Each row was made from one small tree. The marks that hang from a mark follow it in brackets, in alphabetical order. Every link used is in the known rows. Write each row's tree.
Known rows
vazal(lipiza): [ -9 -31   4  -5  -3 -12   6   6 -13 -14   6 -19  -1   9   8  -7  -5  10
 -10   2   2   8 -15  -4   6  11  -5  -3]
forad(vazal(lipiza(fezoz lopi))): [-24 -14  20 -22  -4   4   4  -5  21 -10  -4  -4   0   3  -1  13  -4   6
  -4  13 -29   8   4   3  16  13  16 -16]
debo(lipiza(bagag(zolis) fezoz)): [-21  -5  -3 -16   3  10  -6  -9  53 -34  -1   7  13 -24 -21  13   1  -3
 -15  10  -8   4  10   4   0   7  -1 -23]
lopi(zukepek(debo(lipiza))): [-28 -12   0   2   0  -4 -10  12  41 -20  -5  -6  -6  -9 -20   8  -8  24
  -4   3  -4  -3  12  -2  17  -4  -2 -32]
zukepek(debo(lipiza(lopi) nogu(bagag))): [-40  15 -11 -14  -7  11  -7  16  84 -43 -12   9   2  10 -31  14 -11  18
 -11 -11   5   5  26  -6  26 -16  10 -30]
lipiza(bagag(zolis) lopi ridibep): [-27  20   0 -14   2   8   0  -5  43 -29   3  11   0 -13  -6  13   8   9
 -17  -4 -21  11  12   0  22  14   0  -2]
lopi(zukepek(debo(lipiza nogu(bagag)))): [-37   8 -12  -5  -3   8 -11  21  66 -39 -11  -1   2  -3 -33   9 -12  20
 -10  -1  23   0  23 -12  29 -15   0 -28]
zolis(bagag vazal(forad lipiza)): [  6 -18  -4  -7  -7  -5  14  22 -25 -12  -1 -20 -14   8  -7  -8  -7  13
  -3  33  -3  16   2  -5 -27  15  -4   7]
forad(vazal(lipiza)): [-18 -22   7 -11  -8 -14   7   2 -10 -10   0 -18   1   7   4  -7  -6   7
  -8   8  -2   8  -9  -3  -1  13   6   1]
bagag(zolis): [-17  -5  -5   2  -5   6   0   2  -1 -14   6  -6   6   2  -9  -9   3   9
 -14   3   1   4 -12   2  -2  12  -9 -13]
vazal(forad lipiza(lopi)): [-15 -18   7 -15  -6  -2   6   5  12 -17   0 -12 -10  14   3   3  -7   9
  -5   5 -20  14   7  -3   3  10   5 -12]
vazal(lipiza(bagag(nogu))): [ -9 -28  -1 -25  -7  -7   5   8   1 -23  -2 -14   4   9  12  -3   0  -7
 -18   8   8  19  -4  -5  14  11  -3  -2]
lipiza(fezoz lopi(zukepek)): [-25  -4  23 -11   2  17  -6  -2  35  -9  -4   0  -8 -15 -10  24   0   9
  -4   9 -34   4  17   3  31   6   0 -39]
zukepek(debo(lipiza nogu(bagag))): [-35   8 -17  -9  -7   3  -5  16  68 -42  -9   3   8   8 -30   4 -12  14
 -13  -6  25   3  17  -8  13 -14   5 -22]
debo(lipiza nogu(bagag(zolis))): [-25  10 -24  -7  -4  12 -10  10  51 -44  -5   0  14  -6 -30  -2  -7  10
 -21  -3  24   6   6  -5   4  -4  -6 -17]
lipiza(ridibep): [-20   1   2  -5   2 -13   2   0  22 -17   4  -4  -3  -8   2   5   0  12
 -13  -1 -13  10   3  -1   3  13  -4   2]
debo(lipiza(bagag)): [-20 -13  -1 -15  -1 -12  -3  -4  45 -32  -4  -4   3 -19 -11  12  -6  -1
 -14  -6  -5   7  17  -2  -5  -2  -3 -14]
debo(lipiza(bagag lopi ridibep)): [-26   9   2 -22   6 -11  -8  -4  76 -37  -6   8  -5 -27  -7  27  -3  10
 -15 -11 -31  12  30  -1  14   2   4  -8]
bagag(nogu(debo(lipiza(fezoz ridibep)))): [-14  11 -10 -30   1  -6 -18   7  87 -28  -9   9   4 -12  -5  23  -1   6
 -21  20 -10  16  20  10  21   2  -2 -25]
zolis(fezoz vazal(forad lipiza)): [  6 -19   1  -8   1  -4  33  12 -18 -11   2  -9 -14  20 -10  -5   1  15
   5  20   9   8   5  -5 -28  20  -3  28]
nogu(bagag(zolis(vazal)) debo): [ -9  17 -21 -10  -3  14   7  22  17 -27  -4   1   2   9 -25  -5   3   9
 -16   9  23  10  -4  -5   0   9 -19  -6]
debo(lipiza(bagag ridibep)): [-22   1  -3 -17   6 -19  -5  -5  61 -37  -2   2   0 -29  -6  17  -3   6
 -17  -4 -12  10  21  -3   1   4  -2   0]
vazal(forad lipiza): [-11 -26   2  -9  -6 -10   8   5  -2 -16   4 -19  -4  12   4  -7  -8   5
  -7  11  -1  12  -2  -6 -11  12   0  -4]
lipiza(fezoz lopi ridibep): [-26   9  15 -16   5   5  -2  -6  53 -18   0   9  -4 -13  -2  24   3  11
  -9   4 -41  10  16   6  20  13   7 -15]
lipiza(bagag fezoz lopi ridibep): [-29  15  17 -25   6   5   2 -11  65 -27  -1  15  -2 -20  -2  31   5   1
 -12   3 -37  12  26   2  25  11   9 -10]
nogu(bagag): [-22  -5  -3 -10  -5   1   8   4  18 -23  -3 -12   7  -1  -8  -4  -4   2
 -17  -4   3   9   0  -6  -9   6  -4 -12]
zukepek(debo(lipiza)): [-27 -12  -4  -2  -4  -9  -4   8  43 -24  -3  -2   0   3 -17   3  -7  18
  -6  -3  -3   0   6   2   1  -3   2 -25]
nogu(bagag(zolis)): [-21   1 -12  -4  -4  13   5   4  10 -25   1  -7  13  -1 -15 -11   0   6
 -20   0  10   7 -10  -3  -7  12  -8 -14]
debo(lipiza(fezoz lopi ridibep) nogu): [-29  17   5 -20   5   4 -17   0  95 -37  -5  16  -2 -19 -18  33  -5  16
 -10   1 -26   8  33   4  30  -2   9 -20]
lopi(zukepek(debo(lipiza(fezoz)))): [-30 -11   7  -4   4   7 -10   5  56 -18  -5   2  -2 -14 -23  17  -6  19
  -1  13 -13  -4  16   2  21  -1   3 -41]
lopi(zukepek(debo(lipiza nogu))): [-33   1  -3   0  -3   1 -15  18  55 -28  -6   0  -5  -2 -28  11  -9  23
  -3   2  15  -3  21  -6  33 -14  -1 -30]

Which tree is each row?
[  0   4 -12 -12  -4  18  24  14  -5 -11  -4   4  -5  17 -22  -9  12   7
  -5  28   9  14   9   4 -35  22  -8  10]
bagag(nogu zolis(fezoz vazal(forad)))
[  4   8 -13 -18 -14   3  -1  31   6 -10 -11  -8  -9  11  -9   1   2   6
 -17  33   8  19   8   6   0   0 -13 -15]
zolis(bagag(nogu(debo)) vazal)
[ -4  -1  -2  -6  -9   1  11  17  -7 -11  -5 -12 -14  -1 -17  -2  -4   8
  -4  28 -12  15  16  -1 -37   9  -5  -3]
zolis(bagag vazal(forad))
[-20   4  -2 -25  -2  -9   1   2  36 -26  -4   0   2  -9   7   9   6  -5
 -21   5  -7  20  14  -2  10  12  -2   1]
lipiza(bagag(nogu) ridibep)
[-16  -7   0 -20   2 -16  10   0  26 -30   4  -7  -4  -3   8   7  -3   2
 -11  10  -4  18  13 -11  -1  16   4  18]
vazal(forad lipiza(bagag ridibep))
[ -7 -13   0 -37  -6   2  -2   8  36 -24  -5  -2   7  14   7  13   2 -13
 -19  24  13  18   6   2  34   4  -1 -19]
vazal(lipiza(bagag(nogu(debo)) fezoz))
[-25 -14  23 -18   0   9  -2  -2  18  -6  -6  -7  -6 -10  -4  17  -4  11
  -2  19 -30   5  10   0  33  12  12 -23]
forad(vazal(lipiza(fezoz lopi(zukepek))))
[  8  -2  -5 -11 -10   9  22  20 -18  -1  -8  -6  -7   8 -13  -4   9  12
 -10  33   4  13   9   8 -24  10  -5  11]
zolis(bagag(nogu) fezoz vazal)
[-36   6   0 -19  -2   7  -7   3  85 -41  -6  16   8  -2 -28  23  -5   2
  -6   6  10   1  30  -2  24 -13  11 -26]
zukepek(debo(lipiza(bagag fezoz) nogu))
[-33   5   2   2  -7   7  -7  18  27 -18  -1  -1  -5  12 -20   6  -3  19
  -2   4  18  -2  14  -8  38  -9  -1 -25]
lopi(zukepek(debo(nogu)))
[-38  13   8  -2  -7  15  -9  18  43 -19  -5   5 -11  13 -21  16  -3  22
  -1  -1  -1   0  23  -5  53 -11   4 -34]
lipiza(lopi(zukepek(debo(nogu))))
[-34  15 -26  -4  -7  15  -8  17  61 -44  -5   6  14   9 -37  -4  -7  18
 -16  -1  30   1   6  -6  14  -8   2 -22]
zukepek(debo(lipiza nogu(bagag(zolis))))
[-22  10   6 -33   0   5 -12  -3  96 -34 -10  14   0 -15 -16  38  -3  -3
 -13   4 -18   7  35   7  30 -11   3 -37]
nogu(debo(lipiza(bagag fezoz lopi)))
[ 15 -11 -14 -20 -13  -2   2  35 -13 -11  -7 -16  -9  20   0  -5  -1  11
 -16  37  16  21  -6   2   9   6 -12  -4]
zolis(bagag(nogu(debo)) vazal(lipiza))
[-10  -4 -12 -10   5   1   3   9  26 -35  -4   3  -1 -19 -27   5   2   7
 -10   3   0   8   7  -3 -14  10 -14  -1]
debo(lipiza(bagag(zolis(vazal))))
[-26   6   7  -8  -1  19  -5   1  24 -21  -1   1  -4 -16 -14  13   6   6
 -12   1 -14   4  13  -3  33   5  -7 -25]
lipiza(bagag(zolis) lopi(zukepek))
[-22  13  -6  -9   3   0   3  -4  27 -28   6   5   6 -14  -5   4   7   6
 -19   2  -1   9   3  -3   8  16  -5   7]
lipiza(bagag(zolis) ridibep)
[-19   0  -9 -27   2 -15  -9   2  64 -35  -8   2   3 -23  -1  14   0  -1
 -23   3 -10  19  21  -1   4   7  -2  -5]
debo(lipiza(bagag(nogu) ridibep))
[-26   8  12  -7   5   0  -7   4  35 -14  -1  -1 -15 -20  -2  19   1  21
  -9  -2 -32   8  17  -2  34  10  -3 -15]
lipiza(lopi(zukepek) ridibep)
[ -5  15 -21 -22  -9 -10 -19  19  61 -23 -10  -3   0 -12  -4  12  -4  14
 -28  28  -2  18  19  11  10  -5  -5 -17]
zolis(bagag(nogu(debo(lipiza(ridibep)))))
[-28  -8  -8 -22  -7  -5  -5  10  56 -32 -11   2   5   2 -12   8  -2   0
 -14   4   2  11  16   0   8  -3   4 -26]
zukepek(debo(lipiza(bagag(nogu))))
[-23  12  -7 -19  -1   8 -15  14  77 -31 -15  -2  -6 -15 -21  24  -9  15
 -17  -2  -6   6  28  -3  35 -13  -8 -39]
nogu(bagag debo(lipiza(lopi(zukepek))))
[-27 -11  18 -22  -3  -1   2   1  15 -16  -8 -10  -9 -10  -1  15  -3   5
  -6   7 -16   8  17  -9  33   6   9  -9]
forad(vazal(lipiza(bagag lopi(zukepek))))
[-13 -14  -5 -13  -4   3   8   1   2 -27   5 -10   4   6  -3  -7  -1  -2
 -12  14  10  11  -2  -7  -6  16  -2   1]
vazal(forad lipiza(bagag(zolis)))
[-31   3   0  -9   7  -6  -6   0  75 -28   0  11   2 -12 -16  18  -3  20
  -7  10 -20   3  14   5  10   8   9 -17]
zukepek(debo(lipiza(fezoz ridibep)))
[-12  -7  -1 -14  -4   4  25  -7  -9 -14   4  -2   9   7  -8  -7   7   5
 -10  16  21   2  -2  -1  -4  17   8  26]
forad(vazal(lipiza(bagag(zolis(fezoz)))))
[-21  19   2 -25   5  -2 -17   0 100 -30  -6  16  -4 -17 -11  36  -3  17
 -14   7 -30   9  28  10  32  -2   3 -27]
nogu(debo(lipiza(fezoz lopi ridibep)))
[-31   1  -9  -3  -7  -4 -10  14  56 -32  -4   3   1  10 -24   6  -9  18
  -6  -4  16   1  15  -2  17 -13   4 -23]
zukepek(debo(lipiza nogu))
[-38  23 -20 -11   0  -3  -7  15  85 -47  -6   9   6  -1 -26  10 -10  22
 -15  -5  16   7  20  -9  18  -6   7  -6]
zukepek(debo(lipiza(ridibep) nogu(bagag)))
[-22 -15  12 -17  -8  -6   5   1   6 -10  -4 -12  -5   8   3   3  -6  10
  -7   3 -20   9   0  -1  12  11  11  -7]
forad(vazal(lipiza(lopi)))
[-24  26 -14 -24   1  -5 -11   9  95 -40 -10   8  -2 -13 -13  24  -7  18
 -23  -6 -12  13  26   0  23  -5  -2 -18]
nogu(bagag debo(lipiza(lopi ridibep)))
